Each row comes from the steps of one path. Every step used is in the known rows, and no mark comes twice. Write the path behind each row, first mark first.
Known rows:
Q/T/P/L/C/Y: [ 2.228  0.771  0.707  3.703  1.747  0.350 -1.760 -0.015 -2.600  1.155
 -0.469 -2.260  1.311 -3.057 -3.148 -0.725 -1.707  1.726  0.213 -1.437
 -3.464 -2.245 -1.795 -0.875]
J/Y/N: [-1.752  0.769 -1.514 -2.684  3.355  0.670  2.985  0.078 -2.431 -3.135
  0.404  1.240  0.056  2.733  0.793  5.311  0.016 -1.648 -3.470  1.296
  2.297 -3.051  1.940 -0.079]
J/Y/C/L: [-2.279  1.139 -0.384 -2.353  0.451 -0.368  2.461  0.616 -1.326 -4.924
  1.471 -0.185  0.146  0.996  0.539  5.474 -1.598 -0.448 -1.810  1.305
  1.757 -3.287  0.765  1.440]
Q/T/P: [-0.616  3.033  2.605  2.298  4.541 -3.271 -1.388  0.827 -0.404  0.474
 -0.139 -2.222  1.643 -0.394 -1.824 -0.690 -3.185 -0.378 -2.418 -1.981
 -3.070 -1.630 -3.422  0.064]
P/L: [ 0.621  0.784  0.317  0.732  0.675 -1.412 -0.451  0.160 -1.451  0.360
  0.598 -1.726  0.969  1.799 -2.513 -0.160 -0.322  1.724 -0.198  0.207
 -1.490 -1.529  1.705 -0.031]
N/Y/C/L/P/T/Q: [ 2.603 -0.974  1.140  0.983 -1.248  2.381 -0.260 -4.062  2.121 -2.517
  1.213  0.892 -0.854 -1.718  5.752  0.235 -2.093  2.229  1.456  1.810
 -0.216 -3.980 -1.920  0.156]
P/L/C/Y/Z: [ 0.687 -0.925 -4.042 -1.329 -1.096  3.974  3.020 -0.727 -1.993 -0.382
  0.099 -0.644 -0.903  0.482 -5.072  2.610  0.365  1.060  0.721  2.440
 -2.082 -4.034  0.478 -1.898]
Y/Z: [-2.228  1.376 -2.117 -2.662  1.785  0.271  3.325  0.109  0.238 -1.000
  0.491 -0.562 -0.529  3.168 -3.733  2.741 -0.962 -1.119 -1.967  1.853
 -1.616 -3.376 -0.991 -0.896]
T/Q: [ 0.148  0.633  1.333  0.599  1.604  0.264  0.259  1.834 -0.121  1.208
 -0.572  0.234 -0.111 -0.085 -3.459  1.451 -2.192  0.568 -2.116  1.104
 -3.850 -0.525 -0.541  0.447]
C/L: [-0.996  2.102 -0.130  0.078  1.429 -1.330  1.353  1.847 -1.518 -2.904
  0.173 -1.900 -0.222 -0.366 -2.374  2.173 -1.226  0.593 -0.608  1.160
 -3.820 -1.948  0.159  2.759]
Q/Z/Y: [-2.623  3.392 -0.693  1.079  3.751  0.599  3.140 -0.505 -3.594 -0.571
 -1.949  1.654 -0.176 -2.124 -3.433 -1.403 -3.038 -1.173 -4.724 -1.671
 -0.780 -1.280 -0.194 -1.336]
P/L/C/Y/Z/Q/T: [ 1.268  0.877 -0.848  0.546  2.411  2.194  3.992 -1.117 -1.224 -0.343
 -0.024 -1.391 -0.484 -1.664 -2.488  2.989 -0.609  0.057  1.421  1.862
 -2.933 -2.217 -3.535 -4.233]
Z/Q/T/P/L/C/Y: [ 2.851  1.326  2.056  3.806  2.750 -0.044  0.272  0.177 -2.617  0.499
 -0.930 -1.483  1.094 -4.330 -1.532  0.333 -2.388  1.181  0.993  0.012
 -3.739 -0.889 -3.534 -2.025]
P/T/Q/Z/Y: [ 0.198  1.453  0.799  2.310  2.745  1.391  0.482 -1.137 -1.099  2.396
 -3.307  2.495 -0.003 -3.613 -1.224 -3.873 -3.804  0.213 -4.655 -2.275
 -1.572  0.612 -1.833 -2.143]
Y/Z/Q/T/P: [-1.197  3.509  1.979  0.475  5.794 -2.685  2.613 -0.217  1.082 -0.217
 -0.567 -1.369  0.965  0.430 -0.799  1.521 -3.349 -2.437 -1.951  0.929
 -2.722 -1.713 -6.601 -1.956]
Q/T: [-1.068  2.693  1.594  0.933  4.018 -2.104  0.345  0.747 -0.464 -0.322
  0.651 -2.279  0.533  0.154 -2.292  0.886 -1.840 -0.035 -1.680 -1.653
 -2.812 -1.546 -1.949 -1.327]
Y/Z/Q/T: [-1.639  3.188  1.070 -0.886  5.251 -1.434  4.363 -0.301  0.994 -0.974
  0.302 -1.361 -0.035  0.992 -1.219  3.030 -2.003 -2.123 -1.241  1.335
 -2.504 -1.579 -5.162 -3.370]
C/L/P: [ 0.797  1.338 -0.724  1.558 -0.155 -0.026  0.750  0.255 -0.485 -2.591
 -0.350 -2.819 -1.883 -0.532 -1.034  1.541 -0.159  0.631  0.553  0.693
 -3.631 -3.411 -0.248  2.185]
N/Y/J: [-2.364  1.039 -2.187 -2.204  2.836  0.931  3.207 -3.033 -1.931 -3.337
  2.823  2.775  0.697  0.347  1.718  3.200 -1.037  0.221 -1.090  1.933
  1.236 -3.470 -0.201  1.319]
J/Y/R: [-2.294 -0.661 -3.048 -2.788  2.609  0.421  2.696  1.903 -1.157 -2.490
  2.037  1.571  0.274  3.578 -0.172  3.526  0.129 -1.546 -4.442  0.238
  1.238 -2.799  3.073  0.213]
T/Q/Z: [-0.561  1.824  0.844  3.115  2.239  0.745  1.068  0.594 -0.550  2.566
 -1.858  0.456 -0.639 -1.676 -3.836  0.136 -4.052 -0.625 -3.441 -0.123
 -4.056  0.026 -0.872 -0.771]
J/Y/Z/Q/T/P: [-1.629  2.388  0.675 -0.614  5.337 -1.707  2.827 -0.451  0.421 -0.899
 -0.798 -0.253 -0.269  1.418 -0.375  4.652 -2.648 -3.073 -3.602  0.736
  0.542 -2.266 -5.068 -1.746]
C/Y: [-0.794 -0.094 -1.418 -1.020  1.385  2.620  3.108  2.074 -2.435 -1.211
  0.049 -0.513 -0.956 -0.915 -4.213  3.906 -0.197  0.307 -2.050  0.874
 -1.349 -2.873  0.424  1.103]
L/C/Y/R: [-0.818 -1.155 -4.122 -1.685  1.090  3.848  3.901  2.541 -2.562 -2.405
  1.693  1.390  0.031 -0.781 -2.560  2.179 -0.390 -0.154 -1.597  1.212
 -3.174 -3.237  1.856 -0.890]
Y/C/L: [-1.835  2.209  0.944 -1.210  0.884 -1.307  2.323  0.843 -0.711 -4.198
  1.708 -1.241  1.341  0.036  0.224  2.320 -2.224  0.129 -0.270  1.620
 -1.434 -2.760 -0.753  1.158]
Q/Z: [-1.840  2.652 -0.556  1.754  2.163 -0.237  2.165  0.023 -1.680  0.424
 -0.966 -0.595 -0.582 -0.604 -3.599  0.375 -3.259 -0.795 -2.969 -0.859
 -2.411 -1.394  0.120 -1.279]

Write each row's path:
[-2.120  3.317  1.791  1.946  3.021  0.949  2.967 -0.331 -2.033 -1.751
 -1.509  2.133  1.172 -4.255 -0.404 -1.084 -4.603 -1.232 -3.959  0.296
 -1.627 -0.852 -2.448  0.419] -> T/Q/Z/Y/C/L
[ 2.035  2.396  1.924  4.056  1.997 -2.982 -3.564 -0.707 -1.385  1.412
 -0.271 -2.414  2.182 -1.156 -2.092 -2.882 -2.987  1.798  0.669 -1.929
 -4.350 -1.337 -1.797 -2.121] -> Q/T/P/L/C
[ 1.024  2.467  3.059  3.819  3.589 -4.005 -3.069 -0.345 -0.602  1.768
  0.060 -3.189  2.703  0.350 -1.221 -2.540 -2.011  1.076 -1.048 -2.111
 -2.279 -1.320 -2.051 -0.013] -> Q/T/P/L
[-0.497  3.239  3.039  1.033  5.068 -2.431  2.265  0.934 -0.568 -0.936
  0.275 -1.519  0.401 -1.047 -0.663  1.993 -2.471 -0.631 -0.949 -0.143
 -3.106 -0.065 -3.610 -2.474] -> Z/Q/T
[ 2.334 -1.523  0.538  0.302 -2.107  1.695 -0.758 -1.528  2.339 -1.632
 -0.572 -0.153 -1.416 -0.646  4.131  2.317 -1.123  1.004 -0.603  0.321
  1.180 -2.818 -1.331  0.081] -> J/Y/C/L/P/T/Q
[ 1.841 -0.774 -2.004  0.682 -1.191  2.995  0.963  0.458 -3.519 -0.252
  0.035 -0.755 -0.490 -1.659 -4.515  1.611 -0.026  2.532  1.036  0.893
 -2.671 -2.517  1.999 -0.952] -> P/L/C/Y
[-0.331  2.718  1.116  3.337  1.390  2.214  2.362 -1.892 -0.947 -1.580
 -2.097  1.217 -0.463 -4.396  1.023 -1.713 -3.464 -1.152 -2.774 -0.149
 -1.352 -2.175 -2.850 -0.221] -> T/Q/Z/Y/C/L/P
[-2.154 -0.063 -2.385 -2.072  3.419  1.121  3.270 -0.612 -1.354 -3.378
  3.875  2.681  0.945  2.557  1.381  1.490 -0.765 -0.232 -2.472  1.647
 -0.105 -4.059  2.352  0.394] -> N/Y/R
[ 2.018  1.068  0.230  2.310 -0.420 -1.606 -2.516 -0.237 -2.137  0.789
 -0.542 -0.799  1.508 -0.287 -3.141 -2.105 -2.508  2.117  0.697  0.114
 -3.729 -1.673  0.612 -0.857] -> T/P/L/C
[ 2.790  0.045  0.181  4.392 -0.367  1.881 -1.139 -2.189  2.000  3.714
 -2.900 -0.674 -2.065 -2.235 -0.044 -2.671 -2.881  0.659 -1.717 -1.806
 -3.030 -0.793 -2.003 -2.589] -> L/P/T/Q/Z
[ 0.662 -0.682 -3.375 -0.352 -0.456  2.981  2.095 -1.054 -3.349 -1.122
  0.967  0.580  0.925 -2.329 -1.506  1.983  0.619  1.687  1.086  1.281
 -1.035 -2.374  0.570  0.085] -> P/L/C/Y/J
[-1.331  1.576 -0.165 -1.165  4.952  1.845  6.100  0.484 -0.252 -1.326
  0.064 -1.262 -0.975 -0.917 -2.200  5.275 -0.776 -2.172 -1.675  1.805
 -1.665 -2.474 -5.197 -2.155] -> C/Y/Z/Q/T
[ 1.692 -0.571  1.444  0.453  0.574  0.017 -1.286  0.688  1.303  2.167
 -1.001  0.202  0.013 -0.404 -0.945 -0.718 -2.184  1.827 -1.510 -0.186
 -3.068  0.114 -1.192 -0.822] -> P/T/Q
[-1.915  0.076 -2.791 -2.029  2.111  2.585  4.218  0.533 -2.389 -2.086
  0.955  0.813  0.381 -1.569 -1.313  4.258  0.410 -0.515 -1.998  1.177
  0.247 -2.642 -1.065  2.190] -> C/Y/J
[ 0.503  2.895  2.404  1.945  4.771 -3.261  0.874 -1.373  0.883  1.106
 -0.283 -2.243  2.085  1.256 -0.133 -0.380 -2.127 -1.056 -0.520  0.830
 -1.906 -1.372 -5.300 -1.979] -> Y/Z/Q/T/P/L
[ 1.513  0.460  0.244  0.053 -1.713 -0.113  0.112 -1.928  1.800 -3.065
  0.597 -2.386 -0.208 -0.459  4.052 -0.500 -1.127  1.438  1.466 -0.125
 -0.402 -3.568 -1.755 -0.738] -> Y/C/L/P/T
[ 1.675  1.479  0.660  2.724  3.541  0.007  1.417 -1.334 -2.535 -0.303
 -0.106 -0.147  2.444 -4.935  1.436  0.725 -1.755  0.365  1.004  0.415
 -2.112 -0.711 -4.949 -0.984] -> Z/Q/T/P/L/C/Y/J
[-2.080  1.086  0.319 -2.544  1.586  0.944  2.994 -2.527 -1.243 -3.817
  3.353  2.078  0.917  1.332  1.225  2.896 -2.738  0.569 -0.766  2.020
  2.043 -4.366  0.390 -1.267] -> N/Y/C
[-0.415  0.463 -1.012 -0.921 -1.138  0.887  1.804 -0.989 -0.220 -4.680
  0.782 -1.134 -1.582  0.865  1.987  4.799 -0.386 -0.526 -0.682  0.916
  1.928 -4.671  0.306  0.870] -> J/Y/C/L/P
[-3.795  3.603 -2.165  0.123  4.420  0.602  4.315 -2.039 -3.500 -1.361
 -1.092  2.935  1.133 -2.747 -0.466 -0.940 -2.334 -2.016 -4.708 -1.372
  0.851 -1.148 -1.733 -0.304] -> Q/Z/Y/J
[ 1.126  0.676 -1.365  1.794  1.826  1.395  0.217 -1.183 -1.123  1.014
 -0.392 -2.130  0.746 -0.941 -3.677  0.354 -1.325  0.310 -0.175  0.112
 -2.889 -3.873 -3.289 -1.750] -> Q/T/P/L/C/Y/Z
[-2.600  0.312 -3.391 -3.768  1.281  1.274  3.485 -0.154 -0.418 -1.688
  0.209  0.485 -1.815  4.061 -3.367  5.887 -0.312 -1.661 -3.506  1.648
  1.512 -3.852  0.445 -0.680] -> J/Y/Z
[ 1.757  1.141 -0.019  2.863  3.299  3.097  1.457 -3.631 -0.613  1.119
 -3.573  2.467 -0.354 -3.024  3.603 -4.154 -1.868 -1.104 -3.791 -1.520
 -0.005 -1.394 -2.289 -2.930] -> L/P/T/Q/Z/Y/N
[ 1.312  2.311  0.777  1.721  3.678 -0.695  1.211 -4.633 -0.773 -0.780
  0.969  0.649  0.960 -0.384  0.866  0.233 -3.353  0.388  1.545  2.289
 -2.201 -3.127 -4.116 -3.701] -> N/Y/Z/Q/T/P/L/C
[ 1.484  0.805 -0.771  0.947 -0.974 -0.344 -0.875 -0.337 -2.240  0.083
  0.238 -0.940  0.406  0.278 -3.491 -0.586 -1.260  2.526  1.456  0.480
 -3.540 -1.534  2.054 -2.170] -> P/L/C
[ 1.649  2.952  4.453  3.928  4.685 -4.358 -1.138 -0.175 -0.622  1.170
 -0.365 -2.409  2.525 -0.783  0.388 -1.420 -2.542  0.355 -0.252 -0.713
 -2.524  0.175 -3.775 -1.135] -> Z/Q/T/P/L
